Each row comes from the steps of one path. Every step used is in the known rows, and no mark comes twice. Write the path behind each row, first mark first.
Known rows
Q > B > K: [ 11  17   4 -12  18  -2   0 -14 -12   6   4   3  11  -2  -8   4  10  -1
   2  -3  23  -9   2  -8  33 -20   2  -1   7  -2   2 -12   1  -6]
Y > F > U: [  3   5  19   2   9 -12  -6  -2 -16   7   4  12  -3 -11   1 -12  21   5
 -13   6  27  14  -3   1  10 -23  11  -7   7  -7   4  -9   1  25]
D > Q > B: [  7   5   2  -4   4  15 -11 -16 -21   7  -9   3   7 -23  -5  11   7  -2
 -16  -9  22  -3  -5 -11  13 -17   2   5  -3   4 -12  -6   1   6]
F > Q > B: [  9  12   3  -5   8  -1 -11  -3 -23  14 -11   3  10  -7  -7  -7   3   4
 -10  -3  20  -3  -3 -15  16 -15   0  -2  -3   5 -21  -5  -6   6]
R > X > G > B > U: [  4  21  23   2  24  -3  13  -5   0  -7 -15   4  -5   0 -29   1   5  11
  -1   2  27 -38  16  15  51 -29   1 -18 -10  -7  16 -15   9   3]
N > R > X > G > B > Q: [ 13  15  17  25  11  14   0 -15 -13   0 -10  14  -9 -14 -40  -8   9   7
  -2   2   9 -25  10  24  36 -38 -14  -3  -1   3  11 -23   6  19]
F > Q: [ 23   9  13  -2   7  -7  -1   0 -23  13   0   6   5  -5  -8 -11  12  13
  -5   6  19 -11  -5  -9  15 -12   4   3   1   8 -16  -6  -1  15]
B > K: [ 25  14  13 -12  16 -10  10 -11 -12   5  13   6   6   0 -10   2  20   7
   7   4  23 -15   0  -2  30 -19   6   6  11   0   5 -13   6   3]
X > Y > F > Q: [ 14  12  30  -9   4  -8  -3   3 -17  -1   0  15  -8  -6 -13 -14  18   6
  -6  11  17  -6 -12  -7   7 -21  15 -16  -4  -1   0 -10  11  29]
X > G > F > U: [ -1   2  27  -3  23  -7   3 -16 -20   9  -3  13  -5  -1 -14   5  25   8
  -4  -7  28  -4  -3 -15  30 -25   6   4  -5  -3   5   3  -4  33]
D > K > F > Q > B: [ 15   2   6 -15   3 -10   7  -3 -31   6  -6 -11  -8  -1  -3  -3  12 -13
 -14   2  35  -7  -2 -12  21  -7 -10  13   7  -3 -22  -3   4  11]
B > G: [  4  13  -1   5  16  -7  -4  -5  -3   2   8   3   5   0 -10   9  11  16
  -8  -1  21 -15  -7  -4  36 -15  -2  -3   1  -7   4  -2   4   8]
B > G > F: [  3  15   9   3  17  -7   2 -18  -4  -9   5   9   1  -2  -4  22  21  18
   0  -5  22 -13 -10 -16  34 -17  -8  -1  -3 -16  10   3   4  11]
G > B > K > F: [ 30  14  24 -18  12 -23  12  -7 -11 -15   5  -2  -1   5 -13   0  25  14
  16   9  33 -24   1  10  40 -15  -8   7  20  -2  -3 -16  17   1]
F > Q > B > K: [ 17  14   9 -15  14  -4  -2  -9 -21  16  -1   8   9  -1  -7  -7  11   3
   3  -5  21  -6   0 -15  27 -19   8  -2   7   4 -13  -8  -6   2]
Y > F: [  6  19  18  -2   1  -5  -3  -6  -7  -5   5   5  -2  -8  -2  -1  22  11
 -14  11  23   2  -5   0  12 -27   3  -8   4 -10  10 -12  11  13]
G > B: [ 16  21  14   0  11 -10  -4 -13  -9 -13  -4   2  10  -6 -10  -1  12  13
   3  -1  21 -21   3   7  28 -16 -10   0   6   1  -1 -13   8   0]
N > R > X > P: [ 17  14  13  12  13  12   5   5   3   6   0   4  -2 -26 -26 -10   5 -17
   0  14  15  -8  -2   8  28  -5  -8  -2   0  11  -1 -15  12  12]
N > R > X > G: [ 13  12  20  21  19  16   4   2  -2   9  -9   5 -10 -21 -32  -3   9   1
 -10  11  18 -17   7   5  34 -34  -2  -6  -4   3   7  -8   5  24]
N > R > X > G > F: [ 12  14  33  18  18  17  11 -12  -5   0 -12  12 -15 -23 -27   8  19   2
  -1   7  19 -17   3  -5  32 -37  -7  -4  -9  -6  14  -3   5  28]
N > R > X > G > B: [ 14  20  26  20  20  13   0  -6   1  -6 -15   6  -7 -21 -34  -4   9   7
  -1   3  16 -28  13  13  43 -35 -10 -11   1   2   8 -13   8  15]
N > R > X: [ 25  12  15  25  11  11   6   3  -6   5  -6   6  -5 -32 -17  -7   8  -4
  -3  14  17 -12   3   7  21 -23  -7  -3  -4   1   0 -13   5  15]
X > Y > F > Q > B: [  1  14  21 -10   7   0 -13   0 -18   0 -10  12  -4  -7 -11 -13   8  -3
 -12   3  17   1 -11 -14  10 -22  12 -22  -8  -6  -4  -8   7  19]
R > X > Y: [ 23  12  19   5  16   1  16   5 -11  -3 -12  10  -9 -13 -29  -5   0  -6
  -2  10  19 -22  -4   3  25 -11  10  -6 -18  -3  -2 -15   9  21]
R > X > Y > F > Q: [ 21  15  32   0   4   1  12  13 -15   2 -12  17 -19 -15 -21 -17   9   3
  -9  14  16  -6  -5  -2  12 -21  20 -19 -13  -7  -4 -14   9  33]
Y > F > Q > B > G > X: [-17  15  11   5   6  -7 -16  -6  -5   6 -10  20   1   5   7   9   8  24
 -14  -9  13   4 -14 -13  27 -26   0 -27  -6 -20  -1  -1   3  11]
X > Y: [ 17  10  17  -4  16  -7   1  -4 -12  -6   0   9   2  -4 -22  -3   7  -2
   1   7  18 -21 -11  -2  21 -10   6  -1  -8   2   2 -10   9  18]
R > X > G: [ 10  17  16   5  16   8  13   2  -7   9 -11   4 -11  -5 -31   2   7   9
 -14   7  22 -20   6   2  37 -25   8  -3 -11  -4   0  -9   4  21]
D > U: [ 19   6  12   4  15 -18  -4  -2  -9  -4  -9  -1   8  -6 -10 -12  13   5
  -4   1  21 -20  -5   7  25 -16   8  -1   2  12  -7  -9   5   7]
D > Q: [ 21   3  12  -1   1   8   0 -12 -20   7   0   5   2 -21  -6  10  15   7
  -9   0  22  -9  -6  -4   9 -15   6   9   1   7  -8  -9   6  16]

Write each row's path
[ 24  10  34 -24  15 -19   9   0 -18   1  -1   1 -10  15 -24  -7  28  24
  11   6  29 -29   4   0  49 -23   3   1  20   6 -10  -9  10  16] => X > G > B > K > F > Q
[ 10   3  29   6  15  -4  11  10 -14   2 -10  19 -18 -18 -18 -16   8  -7
  -9   9  23   4  -3   5  15 -20  23 -16 -12 -11   3 -14   5  38] => R > X > Y > F > U
[ -6   4  10   3  19 -10 -11  -4 -12   5 -15  24   5  10 -13   7  -7  10
   1 -14   9 -18 -19 -16  35 -11   2 -21 -18  -7  -8   0   4  14] => F > Q > B > G > X > Y
[ -9  -7   4   2  17   7  -9 -24 -22   9  -7  15   0 -23   4  21  13   2
 -10 -26  26  10 -11 -25  27 -17   3   1  -5  -9  -6   9  -9  20] => D > Q > B > G > F > U
[-11  16 -11   4  20   0 -14  -8  -2   3  -1  -1  11  -2  -7  12   2   7
 -15  -8  21  -8  -6 -11  38 -17  -6  -9  -3  -9   0   0  -1  -3] => Q > B > G
[  3  11  14  -6   9 -11   2  -9  -2   1   1  16  10   8 -10  11   8   0
   5   3  15 -13 -14   3  26   4  -7   1  -4   6  -2 -14  15   7] => G > X > P
[  0   9   7  12  14 -14   0 -10  -1   0  -2  17   5   9  -3  19   8  23
   0  -6  15 -18 -14  -1  36 -14  -7  -8  -7 -12   6  -3   7   9] => B > G > X
[ 14   6   7 -11   5 -11  -6   9 -28  11 -11  -6  -2  -1  -7  -8   9   4
 -10   8  30  -2  -9 -12  18  -8  -6   4   2   2 -29  -3   2  12] => K > F > Q > B
[ 15  15  31   0  14   6  20  -5 -20  11 -17  13 -17  -6 -24   4  16  16
  -6   2  22 -16   3 -17  31 -27   8  -3 -14  -5  -7  -2  -2  32] => R > X > G > F > Q
[  5  16  11   2  10  -3  -6 -24 -18  -4  -1  11   1  11 -31   0  13  19
  -4  -5  15 -25   3  16  34 -29 -10   4   4   3   8 -20   8  15] => X > G > B > Q
[ 31   7  18 -17  11 -19  16   1 -16   0  12  -2  -6   6 -11   1  26   8
   7  15  33 -14  -5   2  31 -13   1  10  16  -2  -4 -11  14   9] => B > K > F
[ -5  10  29  -5   4  -7 -10  -4 -15  -2 -18  27  -3   3  -6  -2   5   5
  -5  -1  11  -2 -16 -10  10 -22   8 -27 -16 -12  -2  -9   9  21] => G > X > Y > F > Q > B
[ 14  17   9  -5  12   2  15   5  -2   5  -2   4  -1 -11 -24  -3   2 -10
  -5  11  20  -9  -2   4  32   1   1   3  -4   6  -9 -16  10   8] => R > X > P
[ 37   3  22 -21   7 -21  14   8 -26  11   8   1  -8   6 -10  -9  25  13
   9  15  31 -12  -7  -6  27 -11   6  10  16   6 -17  -8   7  16] => B > K > F > Q
[-15   4   1   5  26  -7  -8 -17 -14   5  -5  12   5  -8   2  12  11   4
  -6 -18  26   6  -8 -22  35 -16  -4  -6  -7 -15   1   8 -11  14] => Q > B > G > F > U
[  6   4  28   5  23   1  17  -7 -18  11 -15  16 -16 -11 -22   4  16   6
  -6  -3  28  -6   4  -9  34 -26  10   0 -13  -9   1  -2  -6  37] => R > X > G > F > U
[  0  10  18 -10  16  -7  -1 -14 -22   5  -9  10   8  -5   3   4  11   0
   2  -6  29 -10  -4 -21  21 -19  -5 -10 -13  -8   3  -1  -3   1] => G > F > Q > B > U
[ 17 -17  12 -18  11  -5   5  -4 -32  18   0   3  -6 -14  -2   1  19  -6
  -1  -5  36   7  -5  -7  24 -12  13  12  15   4 -19  -5   1  18] => D > Q > B > K > F > U
[ -3  13  -6   1  16  -3 -15  -2 -14  14  -5   4   8  -2  -7   1   0  13
 -13  -9  18  -6  -7 -19  34 -14  -1 -10  -2  -2 -15   2  -6   4] => F > Q > B > G
[ 26   8  24  20  17  11   7   4  -6  -3  -9  12  -9 -29 -32 -11   2 -14
   5  13  15 -21  -3   6  22 -20   2  -9 -11   2   6 -13   9  24] => N > R > X > Y
[  7   2  10 -12  10 -16  -2  11 -24  11  -7  -5   0   3  -3  -8   8   1
  -5   9  37 -12  -6  -7  25  -9  -4  -8  -2  -2 -13  -4   6   3] => K > F > Q > B > U
[ -5  12   2  -4  19  -5  -6  -8 -10   3  -3   0  15  -2  -3   2   2  -7
  -7  -1  30 -14   0  -3  27 -17  -5 -12  -8  -6   9 -10   3  -9] => Q > B > U
[ 16  15  20 -18  15  -3   5 -21 -24   6  -2  13   4  -3  -1   7  20   5
  10  -8  22  -4  -2 -26  25 -20   3   1   3  -5  -6  -4  -5   4] => G > F > Q > B > K
[ 24  10  36  15   6   9   1  13 -10   1 -10  18 -19 -31 -23 -23  10  -4
  -3  18  12  -4  -4   1  10 -28  11 -23  -7  -2   3 -13  11  35] => N > R > X > Y > F > Q
[  7  13  15  -7   9   0  -4 -17 -25   5 -12   8   5  -8  -1   5  13   5
  -2  -6  22  -2  -7 -25  15 -17  -5   0  -7  -4 -13   0  -6   9] => G > F > Q > B
[ 15   1  30 -18  25 -25   9  -3 -18   1   1   4  -9  12 -22  -7  27  14
  12   2  35 -17   7   8  51 -23   5   4  21   3  -3  -8   8  22] => X > G > B > K > F > U
[  2   5  -2  -6  12 -12  -8   9 -18  11  -6  -7  -2   4  -8  -1   7  12
 -13   1  28  -5 -13 -15  36  -8  -6  -4   2  -5 -24   6   1  11] => K > F > Q > B > G
[-12  14  11  -6  14  -2 -17   1  -6  -1  -5  13  -4  -2 -12  -4   6   7
 -15  -3  15  -1 -13 -17  27 -22  12 -28  -8 -12   1  -1   4  17] => X > Y > F > Q > B > G
[ 14  22  24 -16  23  -8   4 -19  -4  -7   4   7   4   9 -25   5  22  18
  10  -4  22 -30  11   4  52 -31   3  -4  15   1  13 -14   9   4] => X > G > B > K
[-12  18   1   0  20   1  -7 -23  -5  -8  -4   6   6  -4  -1  24  11   9
  -7 -12  23  -5  -8 -22  37 -19 -11  -6  -9 -20   7   5   0   1] => Q > B > G > F
[ 22  12  25  -5   7  -7   6 -12 -25   3  -2  12   1  -7  -4   3  21  14
   3   2  21  -8  -9 -21  13 -16  -2   5  -4  -1  -8  -2  -1  20] => G > F > Q
